Each row was made from one small tree. The marks that hang from a mark follow it in brackets, in alphabetical order. Every link used is in the known rows. Write each row's tree.
Known rows
buto{liku{vufe} rigol}: [ 2.35  0.94  0.19  4.34  2.91 -1.58 -1.07  1.45  1.98  1.86 -2.08 -0.72
  1.26  1.92  2.25  1.50 -1.11  0.90 -0.59]
difa{sulas vufe}: [ 0.32  2.08 -0.33 -0.35  5.96 -1.86  1.04  0.81  1.26  1.74 -0.70 -0.71
 -0.86 -0.79  3.56 -1.05 -0.83  1.51  0.75]
ratoza{liku{vufe} malut vavesu}: [ 2.40  2.50 -0.97 -0.33 -0.27 -1.59  0.66 -2.15  0.56  4.13 -1.87  0.33
  0.76 -0.55  0.93 -0.21 -1.22  0.20 -0.52]
buto{rigol}: [ 1.64  1.59 -0.27  4.07  2.72 -1.89  0.29  0.92  2.10  1.03 -0.58 -1.01
 -0.11 -0.32  0.92  0.12 -1.44  1.68 -0.48]
buto{liku{ratoza{malut} vufe} rigol}: [ 3.26  1.00  0.70  2.18  2.12 -1.95 -1.59 -0.31 -0.65  3.08 -1.94 -0.59
  0.10  2.59  1.45  1.86 -1.60  1.31 -1.13]
vavesu{liku}: [ 1.25  3.16 -0.67  4.39  2.35 -1.46  1.41  0.48  0.95  1.42 -1.05 -1.91
  0.77 -1.51  0.49 -1.41 -1.01 -0.13 -0.34]
malut{vavesu}: [ 1.50  2.69 -0.95  1.65  0.93 -1.62  2.26  0.57  1.97  1.41 -0.92 -0.64
  0.03 -0.66 -0.39  0.05 -0.87  0.58 -0.52]
vavesu{liku{buto vufe}}: [ 1.78  2.98 -0.75  3.25  1.75 -1.51  1.35  0.39  1.27  3.24 -3.07 -1.44
 -0.60 -2.70  1.39 -1.18 -0.98  0.48 -0.28]
liku{ratoza{malut}}: [ 2.35  2.28 -0.01  0.53  2.36 -2.00  1.00 -1.25 -1.25  2.30 -1.04 -1.29
 -0.66 -0.43 -0.53  0.60 -1.81  1.10 -0.87]
vavesu{liku{ratoza}}: [ 1.86  3.50 -0.72  4.32  2.75 -1.89  0.99 -0.38 -1.07  1.80 -1.21 -2.23
 -0.52 -1.24 -0.40 -1.12 -1.36  0.39 -0.89]
ratoza{malut{vavesu{liku{buto{rigol}}}}}: [ 2.05  2.67 -0.40  1.59 -1.80 -1.77  1.37  0.40  1.12  3.03  0.11 -0.05
 -1.58 -1.51  0.07 -2.59 -0.55  0.94 -1.23]
buto{liku}: [ 1.90  1.78 -0.36  3.29  3.62 -1.46  0.54  1.01  0.30  1.28 -1.11 -1.62
  1.94  0.96  0.60  0.36 -1.21 -0.23 -0.58]
vavesu{liku{buto{rigol} vufe}}: [ 2.01  2.27 -0.42  4.58  1.32 -1.74  0.11  0.91  2.04  3.08 -2.30 -1.01
 -1.15 -1.99  1.87 -1.17 -1.10  1.38 -0.58]
vavesu{liku{buto{rigol} ratoza vufe}}: [ 2.53  2.41 -0.20  4.48  1.61 -2.23 -0.10  0.03 -0.09  3.50 -2.49 -1.36
 -2.54 -1.63  0.88 -0.73 -1.45  1.94 -1.15]
malut{vavesu{liku{buto ratoza vufe}}}: [ 2.38  3.57 -0.92  2.37 -0.17 -1.85  1.84 -0.10 -0.29  3.85 -2.87 -0.97
 -2.29 -1.97 -0.18 -0.98 -0.81  1.00 -1.16]
difa{vufe}: [ 0.80  2.27 -0.29  1.75  4.72 -1.66  1.23  0.31  1.32  0.97 -0.80 -1.31
 -0.04 -1.31  2.53 -1.35 -1.62  1.14  0.43]
liku{buto ratoza{malut}}: [ 2.48  2.34 -0.32 -0.32  2.16 -2.09  1.51 -1.09 -1.92  3.26 -1.56 -1.23
 -1.86 -1.81 -0.79 -0.22 -1.94  1.61 -1.08]
ratoza{liku{buto} vavesu}: [ 1.85  3.09 -1.64  1.08  0.78 -1.75  1.74 -0.94 -0.51  3.66 -0.75 -0.22
 -0.28 -2.72 -0.40 -2.23 -1.49  0.57 -1.11]
liku{buto{rigol} ratoza{vavesu} vufe}: [ 2.73  1.86 -0.58  1.00  1.30 -2.44 -0.45 -0.70 -0.30  3.79 -2.22  0.10
 -2.79 -0.82  0.08  0.68 -1.65  2.18 -1.30]

Which tree is each row?
[ 1.97  3.76 -1.13  2.49  0.15 -1.99  2.24 -0.14 -1.20  3.07 -1.10 -1.25
 -2.18 -2.29 -1.31 -1.94 -1.03  0.81 -1.55]	malut{vavesu{liku{buto ratoza}}}
[ 2.90  1.21  0.29  4.30  3.15 -2.04 -1.53  0.52 -0.17  2.39 -2.24 -1.10
  0.00  2.22  1.41  1.87 -1.52  1.55 -1.17]	buto{liku{ratoza vufe} rigol}
[ 1.70  3.22 -0.84  3.22 -0.20 -1.42  1.76  0.42  2.45  2.35 -2.40 -0.95
  0.25 -0.87  0.92 -0.49 -0.43 -0.09 -0.34]	malut{vavesu{liku{vufe}}}
[ 1.93  3.16 -0.44  1.02 -1.22 -1.31  1.51 -0.26  1.90  2.97 -2.19 -0.44
  0.12 -0.40  0.96 -0.48 -0.37 -0.16 -0.39]	ratoza{malut{vavesu{liku{vufe}}}}
[ 1.94  2.36 -1.37  2.39  0.15 -1.93  0.57 -0.46  0.28  3.49  0.13  0.16
 -1.01 -2.01  0.06 -2.38 -1.49  1.58 -1.37]	ratoza{liku{buto{rigol}} vavesu}
[ 1.91  3.88 -1.06  3.30  0.54 -1.74  1.77 -0.29 -0.51  1.91 -0.92 -1.51
 -0.97 -0.89 -1.06 -1.33 -0.89  0.30 -1.05]	malut{vavesu{liku{ratoza}}}
[ 2.75  1.63 -0.07  2.98  2.42 -2.46 -0.07  0.15  0.26  3.46 -2.76 -0.88
 -2.66 -1.25  0.73  0.83 -1.81  2.77 -1.01]	liku{buto{rigol} ratoza vufe}
[ 2.17  3.13 -0.84  3.68 -0.41 -2.12  1.29  0.56 -0.39  2.80 -0.42 -0.77
 -2.95 -1.66 -0.87 -2.24 -1.06  1.66 -1.80]	malut{vavesu{liku{buto{rigol} ratoza}}}
[ 2.13  2.91 -0.56  0.11 -0.25 -1.49  0.26 -1.49  0.76  3.11 -2.00 -0.24
  0.68 -0.37  1.16 -0.30 -0.69 -0.74 -0.35]	ratoza{malut vavesu{liku{vufe}}}
[ 2.53  2.48 -1.04 -1.17 -0.73 -1.63  1.10 -1.85 -0.09  5.06 -2.17  0.58
 -0.42 -1.94  0.68 -0.88 -1.34  0.77 -0.77]	ratoza{liku{buto vufe} malut vavesu}
[ 1.81  3.16 -1.08  2.28 -0.38 -1.49  2.16  0.65  1.92  3.54 -2.59 -0.79
 -1.04 -2.27  0.50 -1.22 -0.52  0.30 -0.55]	malut{vavesu{liku{buto vufe}}}
[ 2.58  1.55 -0.18  1.81  0.07 -1.76  0.48 -0.57  1.18  4.63 -1.84  0.06
 -1.02 -1.59  1.79 -0.89 -1.56  2.08 -0.87]	ratoza{liku{buto{rigol} vufe} malut}
[ 2.05  2.51 -0.60  3.56 -1.01 -1.68  1.06  1.20  2.63  3.18 -2.01 -0.27
 -1.72 -1.53  1.19 -1.36 -0.52  1.22 -0.89]	malut{vavesu{liku{buto{rigol} vufe}}}
[ 3.02  1.94 -0.17 -0.98  1.42 -1.89 -0.89 -1.63 -1.97  3.47 -2.03 -0.08
  0.56  2.29  0.30  1.86 -1.28 -0.16 -1.12]	buto{liku{ratoza{malut vavesu} vufe}}
[ 2.34  3.25 -0.36  1.34  1.24 -1.89  1.42 -1.05 -2.21  3.41 -1.10 -1.59
 -1.67 -2.22 -0.70 -1.93 -1.53  0.49 -1.25]	vavesu{liku{buto ratoza{malut}}}
[ 2.73  2.16  0.09  0.45  2.13 -1.90  0.45 -1.41 -0.43  3.09 -2.96 -1.04
 -0.81  0.01  0.49  1.82 -1.68  1.30 -0.43]	liku{ratoza{malut} vufe}
[ 1.82  3.16 -1.02  2.18  0.94 -1.54  0.34 -0.67  1.37  2.53 -2.37 -0.74
  0.64 -0.79  0.97 -0.40 -0.75 -0.75 -0.25]	ratoza{vavesu{liku{vufe}}}
[ 2.21  3.01 -0.69 -0.82 -0.64 -1.68  0.82 -1.32  0.18  4.13 -2.20 -0.02
 -0.57 -1.99  0.79 -1.22 -0.75 -0.27 -0.59]	ratoza{malut vavesu{liku{buto vufe}}}
[ 2.79  2.97 -0.19  1.24  0.99 -1.91  0.85 -1.21 -1.20  4.28 -2.90 -1.31
 -1.79 -1.88  0.46 -0.60 -1.37  0.87 -0.91]	vavesu{liku{buto ratoza{malut} vufe}}
[ 2.46  2.72 -0.96 -0.25 -1.60 -1.45  2.48 -0.86  1.03  4.90 -2.13  0.30
 -0.87 -2.08  0.59 -0.95 -0.95  1.26 -0.81]	ratoza{liku{buto vufe} malut{vavesu}}
[ 2.60  2.15 -0.50  1.66  2.98 -2.00  1.13 -0.34 -0.43  3.53 -3.54 -1.34
 -1.99 -1.80  0.23  0.89 -1.85  1.92 -0.66]	liku{buto ratoza vufe}
[ 2.98  1.45 -0.21  2.40  2.03 -2.10 -1.94 -0.43 -0.77  2.69 -1.78 -0.14
 -0.11  2.57  0.85  1.77 -1.39  0.84 -1.36]	buto{liku{ratoza{vavesu} vufe} rigol}
[ 1.83  2.92 -0.85  0.79 -1.10 -1.49  2.23 -0.88  0.80  3.13 -0.01 -0.14
  0.49 -0.89 -0.23 -1.47 -0.97  0.56 -0.90]	ratoza{liku malut{vavesu}}
